What can hang from each mark
M: H
R: G S
S: H R
V: H
G: H R
Z: H
H: B M N S V X
N: H
X: H
B: H

Every row comes from one small tree of marks. The marks that hang from a mark follow it in brackets, in alphabetical order. Every link used is in the known rows. Which tree was each row made from?
Known rows
G(H(N V) R(S)): [-0.09  1.18  3.39 -1.03  2.12  1.77  2.97  0.88 -1.10 -0.12  2.38  2.60
  2.78 -0.55  1.34  1.33  0.70 -1.44 -2.00  0.84 -1.66  3.70  3.58 -5.54
  4.28 -4.19  3.07]
S(H(B V) R(G)): [ 0.85 -0.10 -1.23 -2.16 -1.73 -1.68 -0.01  3.59 -0.69 -3.31  1.58  1.43
 -1.67 -0.32 -0.16  2.56 -0.78  0.59 -0.29 -0.32 -0.43  4.88  2.67 -3.65
  4.10 -0.34  1.46]
N(H(B M S X)): [-1.46 -2.54  1.40  1.65  2.19 -1.76 -4.75  0.13 -1.38 -2.93  2.39  2.10
  1.96 -0.32 -0.89  2.37 -2.73  2.99  1.97 -3.16  0.27  1.29  1.88 -1.15
  3.86 -2.35 -0.13]
R(G S(H)): [ 4.61 -0.35  0.17 -2.67 -0.40 -5.27  5.54  3.20 -3.26 -0.14  1.34 -2.59
 -2.01 -0.40 -1.91  7.68 -0.29 -1.21  0.71  2.44  0.04  1.01  2.76 -2.24
  5.72 -3.82  0.28]
M(H): [ 1.81 -0.21 -2.34 -2.66 -2.32  1.09  2.71  2.69 -3.82  0.11  3.31 -2.49
 -0.85 -2.69  1.12  4.65 -2.15  0.04 -2.66 -1.69 -1.68  2.64 -0.68 -5.76
 -0.04 -2.82 -1.99]
H(S(R) X): [-2.24 -2.63  1.54  1.32  1.24 -2.04 -2.48  1.67 -2.82  1.03  0.05  0.82
  1.40  1.33  0.63  0.69 -1.76  1.78 -0.59 -3.90  2.34  0.04  0.41 -5.11
  3.65  1.71 -2.18]
H(V X): [ 0.23  0.57 -1.97 -1.16  3.25  0.86  0.29  1.48 -1.74 -2.05 -3.77  1.64
  1.17 -1.30  0.55  0.34 -2.22  1.25  0.09 -2.39  3.80  1.97  0.95 -0.90
  1.19 -2.27 -0.14]
M(H(B N S(R) X)): [-3.72 -3.44  0.93  2.50  0.48 -2.14 -3.16 -1.80 -1.81  0.50  3.66 -1.44
  2.97  1.11  1.27  0.05 -1.99  0.02 -0.90 -4.68  2.00  0.22 -4.73 -5.33
  1.36  0.53 -4.59]
S(H(B M N X)): [-1.55  0.00 -0.36 -0.92  1.33 -1.31 -3.82  1.69 -2.23 -0.54 -1.45  0.95
 -0.33  0.92 -1.01  1.50 -1.94 -1.08 -0.19 -5.25  2.79  1.72 -0.21 -3.99
  0.71 -0.48  0.19]
X(H(B S)): [-0.58 -2.10  1.33 -1.69 -3.61 -0.04 -4.49  1.56  1.97 -2.46  2.39 -2.76
  1.61  0.97  0.47  4.45 -1.31 -1.19 -0.48 -3.42 -2.65  2.89  1.37 -4.29
  1.75 -0.42 -1.09]
M(H(B V)): [ 1.77 -0.81 -2.74 -2.21 -2.33  1.82  1.16  0.57 -0.89 -3.69  3.78 -1.26
  1.75 -2.62  2.09  2.34 -2.41 -0.46 -0.81 -2.01 -0.49  2.91 -1.46 -3.42
  0.44 -2.36 -1.55]
H(N S X): [-4.29 -2.87  1.97  2.32  4.22 -3.01 -2.53 -1.74 -3.25  1.76 -2.78 -1.05
  3.84  1.18 -1.09  1.07 -1.07 -0.39 -0.86 -6.70  4.58 -2.35 -3.16 -4.22
  1.04 -0.19 -4.72]
H(B N S(R(G)) X): [-5.38 -5.60  3.66  4.33  2.92 -3.79 -3.90 -3.06 -0.84  0.41 -0.25 -0.30
  4.93  2.88  0.03 -0.61  0.40  0.08  0.14 -5.23  4.12 -1.50 -3.16 -3.30
  4.57  1.19 -5.31]
R(S): [ 4.26 -0.83  1.69 -2.67 -0.38 -0.45  3.65  3.48 -4.31 -0.85  2.70 -2.72
 -0.13 -1.53 -0.24  6.46  1.06 -1.01 -0.88  2.02 -1.25  1.47  2.88 -3.56
  3.22 -2.39  1.74]
X(H(B M N S V)): [-0.59 -1.80  0.38  0.40 -0.55 -0.61 -6.71 -1.73  4.36 -4.09  0.44 -0.09
  5.27  1.33  2.38  1.86 -3.93  0.80  1.48 -5.23  0.35  1.39  0.87  0.77
  1.11 -1.45 -2.86]
X(H): [ 0.73  0.57 -0.03 -3.07 -2.24  1.22 -1.82  4.04 -0.27 -0.50  0.19 -2.59
 -1.62 -0.36  0.05  5.80 -1.01  0.11 -2.19 -1.13 -3.33  4.84  3.19 -3.97
  0.25 -2.72  0.32]
S(H): [ 1.36  1.67 -1.68 -4.78 -1.88 -0.07  0.92  5.55 -4.39 -0.76  0.15 -1.09
 -3.48 -1.82 -2.16  5.50 -0.71 -1.81 -2.38 -2.60 -1.25  3.73  2.01 -7.38
  0.03 -1.14  2.28]
X(H(M N)): [ 0.27  0.13  0.20 -1.11 -0.22  0.52 -3.81  1.88  0.49  0.08 -0.92 -1.26
  0.56  0.39  1.24  4.77 -2.46  1.47 -1.51 -2.93 -1.65  3.24  2.78 -1.29
 -0.18 -3.37 -1.68]
Z(H(B M S(R) X)): [-0.40 -0.87  1.52 -1.45 -1.28  0.80 -3.38  1.08 -0.57  0.19  6.82  2.02
  0.73 -0.15  2.05  1.09 -3.98  1.12  0.51 -3.99  3.11  0.45  0.23 -5.59
  5.77 -0.23 -1.94]
N(H(S)): [-0.55 -1.27  1.06 -0.81  1.00 -1.22 -0.93  2.14 -3.88 -2.25  2.97 -0.47
  0.10 -2.62 -2.65  5.94 -0.72  1.88 -0.65 -1.66 -2.73  2.42  2.22 -4.17
  1.97 -3.35  0.66]
N(H(B M S V X)): [-0.95 -1.87  0.19  1.74  3.16 -1.59 -5.10 -0.94  0.27 -5.15  1.56  3.51
  3.40 -0.74 -0.26  0.93 -3.93  3.60  3.27 -3.22  1.62  1.41  1.84  1.23
  3.59 -2.70  0.13]
H(B M N S X): [-3.06 -4.78  2.10  3.52  2.76 -2.16 -5.89 -3.67  0.15 -0.85 -1.01  1.34
  6.80  2.34  1.83 -1.06 -2.91  0.45  1.72 -8.11  5.33 -3.20 -2.21 -0.92
  3.12  0.54 -5.35]
G(R(S)): [ 4.09 -0.93  2.81 -2.88 -1.14  1.93  4.11  3.56 -4.50  1.35  2.74 -0.34
 -0.60 -0.50  2.96  4.72  1.10  0.12 -2.58  3.71 -4.09  1.86  5.66 -5.44
  4.01 -3.34  1.11]
B(H(N V)): [ 2.58  0.06 -0.24 -2.10  2.08  0.32  0.19  2.35 -4.50 -3.93 -1.71 -0.93
 -0.07 -2.17 -0.02  6.92  0.64  0.58 -2.04 -0.32  1.05  2.08  0.28 -3.86
 -2.52 -2.74 -0.61]
H(B X): [-1.31 -2.28  0.89 -0.80  0.37  1.46 -1.04  1.63 -2.23 -1.09 -0.69 -0.58
  0.74  0.06 -0.11  1.24  0.79 -1.16 -0.85 -2.64  1.80  2.08  0.02 -4.39
  2.60 -0.58 -0.25]
V(H(B M N X)): [ 1.32 -2.89  2.85  2.94 -0.57  0.59 -1.47 -0.34 -0.24 -1.83 -0.60 -0.85
  1.82  2.56  0.62  2.12 -0.12  0.87 -2.75 -5.45  0.51  3.63 -1.79  0.13
  0.74 -1.19  0.22]

Which tree is each row?
[ 3.53 -0.13  0.65 -1.51  0.91 -3.26  6.76  1.45 -0.55 -1.59  1.64 -0.51
  1.38 -1.46 -1.18  5.52 -0.31 -0.98  1.01  2.02  0.80  2.15  2.98 -1.09
  7.40 -5.13  0.94] : R(G(H(V)) S)
[ 5.20 -1.30  0.23 -2.09 -1.12 -4.87  3.90  2.23 -1.58 -1.43  2.21 -1.43
 -0.57  0.19 -0.46  6.65 -1.26 -0.74  1.93  1.81  0.43  0.59  3.21 -0.59
  6.75 -3.47 -0.02] : R(G S(H(B M)))
[ 2.10 -4.03  3.24  3.23 -2.99 -0.56 -2.85  0.52  0.99 -2.77  2.26  0.48
  2.17  3.52  1.96  1.27 -1.84  2.21 -1.46 -5.40 -0.18  3.23 -0.38 -0.76
  3.40  1.58  0.36] : V(H(B M S(R) X))
[ 0.74 -2.28 -0.10 -0.07  0.40  1.50 -2.60  1.10 -0.69 -1.49 -0.80  2.07
  2.05  0.53  2.45  0.24 -2.39  1.25  0.81 -3.69  2.71  0.96  2.03 -1.03
  3.69 -1.08 -1.11] : H(B M X)
[-0.55 -1.26 -0.85 -0.62  1.81  1.75 -1.46  0.05  0.07 -4.32 -1.86  1.38
  2.86 -0.55  0.89 -0.83 -0.89 -0.30  0.94 -2.77  3.64  2.19 -0.06 -0.97
  2.24 -1.12  0.13] : H(B V X)
[-1.96 -1.20  1.51 -0.56 -0.59 -1.30 -4.09  0.74  0.34 -0.06  0.06 -3.06
  1.71  0.91 -0.41  4.83 -1.36 -0.46 -1.60 -4.21 -1.49  1.90  0.26 -3.86
 -0.16 -1.59 -2.67] : X(H(N S))
[-3.81 -1.21  3.17 -0.50  0.72  0.11 -3.22 -0.43 -1.93  1.32  5.86 -0.33
  1.16 -0.02 -0.35  1.32 -0.92 -0.93 -1.12 -4.37  3.46  0.38 -3.04 -7.59
  3.88 -0.27 -2.65] : Z(H(B N S(R) X))
[-0.56 -5.04  1.29  2.89  0.04 -2.74 -4.17 -0.94  1.12 -1.17  1.12  3.06
  4.40  2.76  3.42 -0.95 -3.92  3.07  2.47 -4.62  3.61 -1.36  1.47 -0.47
  7.35  1.23 -4.32] : H(B M S(R(G)) X)
[-1.90  1.99 -1.68 -1.63  3.32 -1.79 -1.76  1.98 -2.96 -0.94 -3.48  0.65
 -0.92 -0.36 -2.37  1.54 -1.80 -1.10 -0.72 -4.32  3.55  2.44 -0.89 -3.93
 -1.08 -1.31  0.89] : S(H(N V X))
[ 2.07 -0.91 -0.35 -0.95  1.87 -1.92 -1.76  2.08 -3.19 -4.02 -1.61  0.57
  0.50 -0.26  0.44  4.79 -2.04  1.23  0.35 -1.78  3.37  0.23  0.05 -3.77
 -0.13 -0.43 -1.25] : B(H(S V X))
[ 0.51 -0.09 -0.62 -1.89 -1.60 -0.45 -3.50  1.52  2.33 -3.12  0.26 -1.22
  1.91  0.05  0.91  3.84 -3.39  0.50  0.18 -3.17 -1.22  2.84  2.03 -1.88
  0.77 -1.62 -1.05] : X(H(S V))
[ 2.51 -1.82  0.80  0.24  0.84 -2.15 -3.46  3.29 -3.77 -1.73  0.14  1.82
 -0.53  1.05  2.07  4.81 -2.79  3.53 -0.08 -1.50  2.18  0.25  2.16 -4.05
  1.56  0.60 -1.70] : B(H(M S(R) X))
[ 1.36  2.03 -0.56 -3.61  0.12  2.15  0.12  3.08 -2.72  1.85  3.67  1.43
 -2.02 -1.99  1.01  3.21 -4.02  1.26 -0.87 -2.60  2.93  1.54  1.42 -4.98
  3.60 -3.50 -0.95] : Z(H(M X))
[ 0.44 -0.19  0.73 -3.43 -2.49  2.13 -1.06  0.96 -0.11 -2.94  7.88  0.67
  1.50 -2.34  1.27  2.40 -2.24 -0.49 -0.23 -2.84  1.25  1.84 -0.25 -6.24
  4.36 -0.76 -0.74] : Z(H(B S(R) V))
[ 2.32 -0.11  0.18 -0.46  3.25 -6.45  3.69  0.70 -2.22 -0.32 -1.24 -1.34
 -0.23  0.65 -2.02  4.92 -1.07 -0.67  1.85  1.27  3.43  0.13  0.72  0.17
  4.95 -3.95 -0.72] : R(G S(H(N V X)))
[ 4.72  0.23  0.13 -2.89 -0.81 -1.60  0.39  2.84 -1.58 -3.84  3.07 -0.25
  0.38 -0.55  0.15  4.46 -1.58 -1.14  1.69  0.52  0.28  1.87  2.93 -1.66
  3.39 -1.37  3.21] : R(S(H(B M V)))
[ 2.58  0.68 -0.04 -4.81 -3.05  3.89  0.41  2.65 -1.57 -0.89  6.83  0.36
 -0.66 -2.97  1.60  4.38 -2.42 -0.34 -1.07 -2.33  0.34  2.23  1.68 -5.74
  3.93 -3.16 -0.43] : Z(H(B M))
[ 0.37 -2.98  0.55  0.83  1.07 -1.34 -1.91 -1.33 -1.90 -0.31 -0.32  0.26
  5.42 -0.48  1.91  3.01 -3.26  1.29 -0.34 -6.93  1.92 -2.66  0.23 -1.86
  1.47 -1.37 -5.22] : H(M N S)
[ 4.55 -0.12  0.16 -1.17  0.88 -3.21  5.98  1.24  0.18 -1.79  1.63  0.78
  2.02 -1.18  0.10  5.02 -1.87  0.20  1.87  1.50  1.23  1.58  3.97  0.57
  7.94 -5.35  0.49] : R(G(H(M V)) S)
[ 1.36  0.88  3.67 -2.63 -0.93  2.30  4.14  3.81 -2.42  1.28  4.20  1.79
  0.05 -0.58  1.27  3.19  1.12 -1.66 -2.81  2.02 -3.99  4.43  5.52 -8.27
  5.76 -3.47  4.21] : G(H R(S))
[-0.97 -1.96 -0.15  0.24  2.54 -1.12 -0.79 -2.38 -1.10 -3.13 -1.36 -0.46
  6.20 -1.58  0.33  1.95 -1.78 -0.21 -0.26 -6.04  2.88 -1.39 -1.78 -1.79
  0.03 -1.39 -3.94] : H(N S V)
[ 0.66 -4.23  3.50  3.97 -0.90 -1.25 -2.85 -1.87  0.72 -2.25  0.29 -0.84
  3.83  3.44  0.74  1.57 -1.31  0.69 -1.63 -7.42  1.35  1.52 -2.90 -0.16
  1.54  0.23 -1.41] : V(H(B M N S X))
[-2.85 -2.51 -0.16  2.46  1.61 -3.79 -0.78 -1.18 -2.71  2.39  1.78 -1.33
  1.83  0.75  0.96  1.26 -3.09  1.42 -1.10 -4.02  2.46 -0.39 -3.89 -4.36
  1.68 -1.06 -5.89] : M(H(N S(R(G)) X))
[ 1.14 -1.07 -2.30 -0.77 -1.72 -0.68  0.17  0.58 -1.32 -2.23  4.29 -0.34
  2.20 -1.72  2.56  1.95 -4.25  1.57 -0.60 -2.84 -0.05  1.50 -1.22 -3.95
  1.13 -0.72 -2.89] : M(H(S(R) V))
[ 2.42 -4.26  3.25  2.40 -3.08 -0.12 -1.31 -1.22  0.56 -3.34  2.09 -1.82
  4.01  1.94  1.07  3.60 -0.63  0.16 -2.49 -6.88 -1.12  2.04 -1.91 -0.86
  1.10 -0.26 -1.14] : V(H(B M N S))
[ 3.84  0.50  1.52 -2.41  0.16  0.25  1.73  3.32 -3.18  0.61  1.51  1.95
 -0.88  0.70  2.98  2.73 -1.49  0.80 -0.71  2.52 -1.73  1.79  5.58 -3.75
  3.98 -2.71  1.86] : G(R(S(H(M V X))))
[ 0.17 -3.16  1.56  1.08  0.09 -1.73 -2.97  0.85 -1.11 -3.48  4.66  1.88
  1.73 -1.11 -0.08  4.08 -1.93  3.90  1.23 -1.31 -2.33  2.27  3.58 -1.18
  5.20 -2.67 -0.44] : N(H(B M S(R(G))))
[ 2.97 -3.09  2.13  3.20 -1.80 -2.27 -0.44  1.09  0.07 -0.90  0.42  0.54
  0.98  3.20  1.66  2.50 -2.93  3.55 -1.69 -4.72  0.28  2.65  0.43  0.22
  3.75 -0.05 -0.93] : V(H(M S(R(G)) X))
[-2.88 -2.07  1.55  1.94  3.08 -1.71 -4.83 -0.06 -0.81 -4.59  2.62  2.42
  2.08 -0.50 -1.41  0.88 -1.40  3.01  1.76 -1.66  0.43  3.01  1.10 -1.42
  3.54 -1.43  1.22] : N(H(B S(R) V X))
[-1.08 -2.51  1.60  0.27 -1.59 -0.75 -6.44 -0.63  2.73 -1.85  1.29 -1.42
  3.79  1.76  1.64  3.35 -2.72  0.20  0.23 -5.17 -1.01  1.28  0.94 -1.60
  1.32 -1.10 -3.14] : X(H(B M N S))
[ 2.69  1.21 -1.89 -2.47 -1.25  1.38 -3.21  2.63  2.45 -3.00 -0.71  0.61
  0.79 -0.43  2.50  3.68 -4.45  2.43  0.25 -1.87 -1.34  4.18  4.57  0.77
  0.75 -3.36 -0.09] : X(H(M V))
[-5.12 -4.08  2.38  4.04  4.11 -1.99 -5.93 -3.94  0.89 -3.24 -0.71  1.74
  6.93  2.04  1.12 -3.30 -1.01  0.55  1.36 -5.93  5.47 -0.77 -3.36 -1.25
  2.58  1.86 -3.49] : H(B N S(R) V X)
[ 1.08 -3.14  3.78  2.31 -2.12 -0.74  0.16  0.73 -1.80 -1.29  1.86 -2.67
  1.51  1.65 -0.34  4.41  0.99  0.70 -4.54 -5.04 -2.21  3.55 -1.87 -3.44
  0.30  0.18 -0.26] : V(H(N S(R)))
[ 0.47 -1.15 -0.36 -1.71 -0.92 -1.89  5.27  1.72 -1.04 -0.03  0.22 -0.35
  1.30 -1.78 -1.32  5.11 -0.85 -0.89 -1.18 -2.89  0.06  1.74  1.83 -4.71
  5.96 -3.94 -2.15] : R(G(H(S)))
[-2.11  1.03  0.70 -2.21  2.15  2.19 -1.21 -0.56 -1.19 -0.83  3.18  0.28
  1.00 -1.84 -0.37  1.15 -1.25 -1.31 -0.64 -3.35  4.45  1.71 -2.61 -4.67
  2.12 -3.04 -1.22] : Z(H(B N V X))
[-3.72 -0.82  1.32  0.58  0.74  0.36 -2.38  0.47  1.77 -3.31  2.00  3.42
  3.99  0.09 -0.37 -1.71 -1.36 -1.16  0.32 -5.22  2.40  3.69  0.09 -5.67
  5.06  0.77  1.96] : G(H(B S(R) V X))
[ 4.75  0.52  1.36 -3.21 -0.97  0.83  2.48  3.68 -3.25  0.03  2.41  1.51
 -0.78 -0.08  3.17  3.75 -1.19  0.56 -1.07  2.80 -2.93  2.05  6.08 -4.11
  3.78 -2.94  2.01] : G(R(S(H(M V))))
[-2.97 -1.96  2.53  0.85 -0.44  0.72 -2.55  0.04  0.75 -1.67  3.50  2.41
  4.92 -0.21  0.40  0.66 -0.95 -0.89 -1.09 -6.38  0.28  2.49  0.70 -6.05
  4.45 -0.10  0.04] : G(H(B M N S(R)))
[-1.82 -3.81  0.97  0.68  1.06 -0.30 -2.55 -3.78  0.80 -5.33  0.54 -0.65
  7.89 -0.83  0.66  0.72 -0.47 -1.80  0.60 -6.41  2.65 -1.20 -2.89 -1.84
  1.09 -0.24 -3.67] : H(B N S V)
[-0.75 -2.14 -1.89  0.37 -0.51 -1.19 -1.70 -1.56  0.17 -2.92  2.82 -0.32
  3.60 -0.30  1.94 -0.24 -4.31 -0.14  1.14 -4.51  2.80  0.25 -3.61 -3.02
  1.59 -0.40 -3.43] : M(H(B S V X))
[ 0.15 -1.80  2.88  0.78  2.45 -4.23  4.47 -0.20 -0.94  0.26  1.23 -1.32
  1.95  0.57 -2.10  4.20  1.27 -2.08  0.81  0.69  2.18  1.20  0.48 -2.07
  7.54 -4.22 -0.21] : R(G(H(B N X)) S)
